Every row comes from one small tree of marks. The marks that hang from a mark follow it in brackets, in alphabetical order. Every link used is in the known rows. Which tree was each row made from?
Known rows
nibit[pibiz[revol[delo foso[bifal] gisuno zuroz]]]: [ 2.16  2.15 -0.40 -1.64  0.40 -1.27 -1.29 -0.15  1.44 -1.22 -1.98  2.99
  6.31  0.92  3.48  3.14 -0.15  0.44 -2.84 -1.00  0.74 -0.22  0.59]
delo[nibit[pibiz[revol[gisuno]]]]: [ 1.57  1.10 -0.84  0.45 -0.03  0.37  0.36 -2.11 -0.53 -0.42 -0.45  2.47
  4.25  1.10  1.94  2.00 -0.67  0.78 -0.97 -1.27 -0.83  0.52  2.72]
bifal[delo[nibit[pibiz]] gisuno zuroz[revol[foso]]]: [ 0.30 -0.93  0.14  0.49  0.68 -1.25 -2.00 -2.94 -0.41  3.08 -6.45 -1.31
  4.84  0.96  2.66  2.81  0.64 -0.92 -0.91 -0.28 -2.19 -2.32  4.18]
bifal[delo gisuno]: [ 0.23 -0.46  1.78 -0.54  0.24 -0.03 -0.58 -1.01  0.71  1.18 -4.07 -3.34
  1.90 -1.08  0.04  0.85  1.02 -1.47 -0.50  0.03 -0.37 -1.11  1.29]
revol[foso[bifal]]: [ 0.24  0.74  0.21 -1.23 -0.63 -1.16  0.25 -0.36  1.96 -0.76 -0.05 -0.04
 -0.01 -0.47  1.56  0.14  0.70 -0.59 -1.11  0.58  2.34  0.06 -0.25]
bifal[zuroz]: [-0.49 -1.68 -0.54  0.19  0.26  0.19 -0.43 -1.65 -0.82  1.26 -2.76 -1.08
 -0.19  0.94  0.00  0.51 -0.33 -0.80  0.64  0.24 -0.26 -0.55  0.89]
revol[foso[bifal[gisuno] nibit] pibiz zuroz]: [ 1.17 -0.63 -0.97 -3.54 -0.49 -0.38 -0.17 -0.47  2.28 -1.28 -0.52 -0.49
  3.87 -1.78  0.89  0.47  2.54 -1.53 -2.14  0.74  2.31 -0.58  0.20]
foso[bifal nibit]: [-0.13 -0.60 -0.45 -2.00 -0.40 -0.88  0.16 -1.72  1.35 -0.72 -1.13 -0.43
 -1.36 -1.12 -0.25 -2.04  1.13 -1.44  0.40 -0.06  3.35  1.84  2.56]
revol[foso[bifal[delo]] gisuno pibiz zuroz[nibit]]: [-0.45 -0.07 -0.48 -2.97 -0.30 -1.08 -0.05 -0.05  1.21 -1.81 -2.13  1.39
  5.40 -0.57  2.83  5.30  2.30  0.74 -3.15 -0.23  0.42 -1.77 -0.16]
foso[bifal[pibiz] nibit revol[delo gisuno zuroz]]: [-0.74 -0.85  0.65 -5.59  0.66 -1.41 -0.03  0.11  1.63 -0.36 -4.72  1.32
  3.64 -2.19  0.77 -0.45  1.86 -2.10 -0.67 -0.26  3.76 -1.10  3.57]
zuroz[nibit revol[foso[bifal] pibiz]]: [-0.61  0.55 -1.32  0.21  0.18 -1.17 -1.10  1.58  0.21  0.05  1.79  2.14
  2.41  0.68  2.40  2.97  1.02  2.49 -0.86 -0.23 -0.83 -1.37  0.41]
pibiz[revol]: [ 1.31  0.09  0.07  1.33  0.78  1.02  1.15 -0.75  0.65 -0.58  0.18  0.13
  1.89  1.05  0.30  0.23 -0.85  1.17 -0.08 -0.55 -0.06 -0.61 -0.40]
pibiz[revol[delo gisuno zuroz[nibit]]]: [ 0.10 -0.48 -0.70 -0.15  0.86  0.46 -0.57  0.02  0.80 -1.74 -1.36  3.71
  6.95  0.80  2.14  3.81  0.46  1.81 -3.30 -1.58 -0.56 -1.82  0.42]
delo[nibit[pibiz]]: [ 0.96  0.76 -0.89  0.14 -0.46 -0.32 -0.24 -1.49 -1.52  0.29 -0.09  1.94
  2.04  0.51  1.59  1.31  0.12  0.02 -0.21 -0.69 -0.99  0.95  2.94]
pibiz[revol[delo foso[nibit] gisuno]]: [ 1.38 -0.43  0.04 -0.73  0.59 -0.78 -0.14 -1.38  3.23 -1.66 -1.81  1.15
  5.76 -0.25  1.34  1.57  0.63  0.99 -3.15 -0.60  0.97 -1.38 -0.28]
pibiz[revol[gisuno]]: [ 0.97  0.55  0.06  0.48  0.70  1.07  1.01 -0.93  1.53 -1.14 -0.60  0.78
  3.43  0.89  0.55  1.11 -1.21  1.21 -1.14 -0.86  0.24 -0.63 -0.32]
nibit[pibiz]: [ 1.48  1.94 -0.27 -0.39 -0.13 -0.71 -1.22  0.04 -0.80  0.76 -0.90  0.77
  1.09  0.71  1.10  1.10 -0.55 -0.27  0.51 -0.47 -0.91  1.11  1.08]
foso[bifal revol[delo gisuno[nibit]]]: [-1.38  0.43 -0.39 -3.70 -0.07 -1.08 -1.55  1.31  1.51 -1.15 -1.63  0.39
  1.82 -2.21  0.64 -0.39  1.03 -0.66 -1.04 -0.30  4.75 -0.42  1.57]
pibiz[revol[delo foso gisuno zuroz]]: [ 1.03 -0.08 -0.19 -0.75  0.84 -0.40 -0.24 -0.11  2.48 -2.08 -1.42  2.85
  7.38  0.45  2.52  2.96  0.42  1.41 -4.20 -0.72  0.34 -2.39 -1.24]
revol[pibiz zuroz]: [ 0.59 -0.74 -1.05 -1.30  0.45  0.44  0.12  1.15 -1.03 -0.86  0.99  0.64
  2.75 -0.05  0.30  1.64  0.92  0.63 -0.81  0.21 -0.80 -1.05 -1.28]
foso[nibit revol[delo]]: [-0.24 -1.21 -0.19 -2.85  0.82 -1.45 -0.57  0.18  0.64  0.16 -2.61  0.27
  1.59 -2.07 -0.90 -2.04  1.80 -0.86 -0.14 -0.36  2.12 -1.05  1.72]
nibit[pibiz[revol[delo foso]]]: [ 2.78  1.76 -0.04  0.09  0.49 -1.18 -1.15 -0.15  0.68 -0.10 -1.11  1.30
  4.53  1.06  2.46  2.37 -0.26  0.85 -1.33 -0.58 -0.69 -0.28 -0.03]

Write each row's tree
[ 0.24 -1.15 -0.73 -2.01  0.15 -0.57 -0.84  0.14 -0.27 -1.59  0.55  0.93
  5.53 -0.97  1.06  3.34  1.30  1.22 -3.19 -0.23 -0.26 -0.91  0.32]  revol[delo[nibit] gisuno pibiz]
[-1.09 -1.17  2.14 -2.84  0.48  0.15  0.44 -1.33 -0.22  3.12 -7.49 -3.72
  0.85 -0.88  0.70  1.17  1.14 -2.97  2.25  0.28  1.60 -2.10  4.54]  foso[bifal[delo gisuno pibiz zuroz[nibit]] revol]
[-0.38  1.95 -1.20 -0.14  0.31 -2.58 -3.74  1.64  0.65  0.48 -1.32  5.01
  6.56  1.09  4.05  5.21  0.56  2.47 -3.02 -1.41 -2.39 -1.50  1.63]  zuroz[nibit[pibiz] revol[delo foso gisuno]]
[ 0.47 -1.02 -1.05 -4.86 -0.03 -2.17 -1.38  0.20  2.62 -2.75 -1.46  1.69
  6.59 -1.87  2.09  2.72  2.84 -0.17 -4.59  0.21  2.62 -1.10 -0.34]  revol[delo foso[bifal nibit] gisuno pibiz zuroz]
[ 1.50 -0.77 -0.06  0.88  0.49 -0.39  0.53 -1.22  1.32 -1.26  0.14  1.49
  5.01  0.38  2.17  1.82  0.75  1.54 -2.68 -0.36  0.10 -1.71  0.02]  pibiz[revol[delo[nibit] foso]]
[-0.47 -0.14 -0.31 -3.53  0.25 -0.96  0.84 -0.74  1.17 -0.20 -2.15 -0.32
 -1.25 -1.93 -0.75 -3.51  1.16 -1.85  1.15 -0.26  4.62  0.56  2.84]  foso[bifal nibit revol]
[ 0.66 -0.44 -0.89 -0.32  0.22 -0.11 -1.36 -0.09  2.69 -2.31 -0.97  2.40
  7.43 -0.10  2.18  3.11  0.91  1.57 -3.72 -0.59  0.70 -2.23 -0.95]  pibiz[revol[delo foso gisuno[nibit] zuroz]]
[ 0.13 -0.87 -0.87 -3.00  0.68 -0.64 -1.58  1.76  0.07 -1.91 -0.44  1.86
  6.59 -0.74  1.26  3.69  1.37  0.98 -3.73 -0.26 -0.26 -1.69 -1.31]  revol[delo gisuno pibiz zuroz]
[ 1.28  1.60  0.20  0.12 -0.32 -0.25 -0.78 -1.20  0.53  0.59 -2.75  0.44
  3.60  0.65  2.64  3.64  0.76  0.11 -0.52 -1.07 -0.63 -0.06  2.47]  zuroz[nibit[pibiz[revol[foso[bifal[delo gisuno]]]]]]
[ 0.73  0.20 -0.93 -3.44 -0.08 -2.59 -2.58 -0.41  2.34 -1.49 -3.58  3.73
  7.56 -0.94  2.74  3.05  2.01 -0.45 -4.56 -0.66  0.42 -1.02  0.86]  revol[delo foso[nibit[pibiz]] gisuno zuroz]
[ 0.57 -0.21 -1.05 -2.34  0.24 -1.56 -3.19 -1.81  0.92  1.66 -4.47 -0.45
  2.36 -0.16  1.32 -0.52  0.66 -2.37 -0.18 -0.43  2.12  1.18  5.03]  foso[bifal[gisuno zuroz[revol[delo]]] nibit[pibiz]]
[ 0.12 -0.22  0.02 -2.96 -0.25 -1.54 -1.87  0.82  2.34 -1.31 -1.45  1.50
  4.95 -1.40  2.81  1.59  2.30 -1.39 -4.23  0.32  2.56 -1.37  0.25]  revol[delo foso[bifal[gisuno]] zuroz]
[-0.67  0.92 -0.69 -1.71 -1.51 -0.71 -1.32 -0.55  3.37 -1.72 -0.47  0.19
  2.01 -1.34  1.39  1.34  0.81 -0.31 -1.86  0.35  3.14  0.19  0.17]  revol[foso[bifal] gisuno[nibit]]
[ 0.95 -1.50  1.98 -1.26  0.57 -0.79  1.65 -2.84  1.28  0.57 -4.63 -2.69
  0.30 -0.39  0.30 -0.08  1.16 -1.05  1.89  0.12  1.62  0.16  3.46]  foso[bifal[delo pibiz[revol]] nibit]
[ 0.36  1.91 -0.55 -4.69  0.05 -1.45 -0.29 -0.93  1.43 -0.14 -3.62  0.91
  1.17 -1.51  0.39 -1.75  0.34 -2.00  0.48 -0.96  4.19  1.40  3.75]  foso[bifal nibit[pibiz] revol[gisuno]]
[ 0.53 -0.17 -0.14 -1.19  0.70 -1.80 -0.99  0.15  1.79  0.45 -1.02 -1.12
  2.68 -0.64  1.18  0.41  1.38  0.60 -0.84  0.41  0.60 -1.36  0.80]  zuroz[revol[foso[bifal[delo gisuno] nibit] pibiz]]
[ 1.18 -1.48  1.10  0.23  0.87  0.67  1.00 -0.53 -0.32  0.24 -1.43  1.19
  4.91  0.80  1.72  2.53  0.42  0.60 -0.37 -0.06 -1.59 -1.97  1.62]  bifal[pibiz[revol[delo[nibit] zuroz]]]
[-1.00 -2.17  1.50  0.48  0.86 -1.40 -1.30 -1.72  0.39  3.05 -7.18 -2.44
  3.21  1.10  1.74  3.98  0.27  0.29  1.22  0.78 -2.65 -3.44  2.21]  bifal[delo pibiz zuroz[revol[foso gisuno[nibit]]]]
[ 1.65  1.10 -1.11  0.02 -0.09  0.02  0.33 -2.02  0.07 -0.86 -0.77  3.55
  5.78  1.05  2.84  2.70 -0.09  0.72 -2.10 -1.16 -0.88 -0.30  2.17]  delo[nibit[pibiz[revol[foso gisuno zuroz]]]]
[ 1.97 -0.06 -0.94 -0.90  0.58 -0.91 -1.12 -1.31  0.36 -0.32 -2.28  1.82
  3.99  0.26  0.91  0.55  0.76 -0.05 -0.66 -1.04 -0.14  0.50  2.13]  foso[nibit[pibiz[revol[delo zuroz]]]]
[-0.22  0.02 -0.78 -0.81  1.35 -1.42 -2.18  2.41  0.21 -0.34  0.72  1.70
  4.74  0.27  1.32  2.37  0.01  2.56 -2.25 -0.37 -1.08 -1.76 -0.62]  zuroz[revol[delo gisuno pibiz]]
[ 2.33  1.91 -0.44 -0.99  0.54 -1.04 -1.37 -0.05  1.15 -0.88 -2.01  3.11
  7.01  1.07  3.16  3.46 -0.20  0.84 -2.88 -1.03 -0.62 -0.79  0.08]  nibit[pibiz[revol[delo foso gisuno zuroz]]]
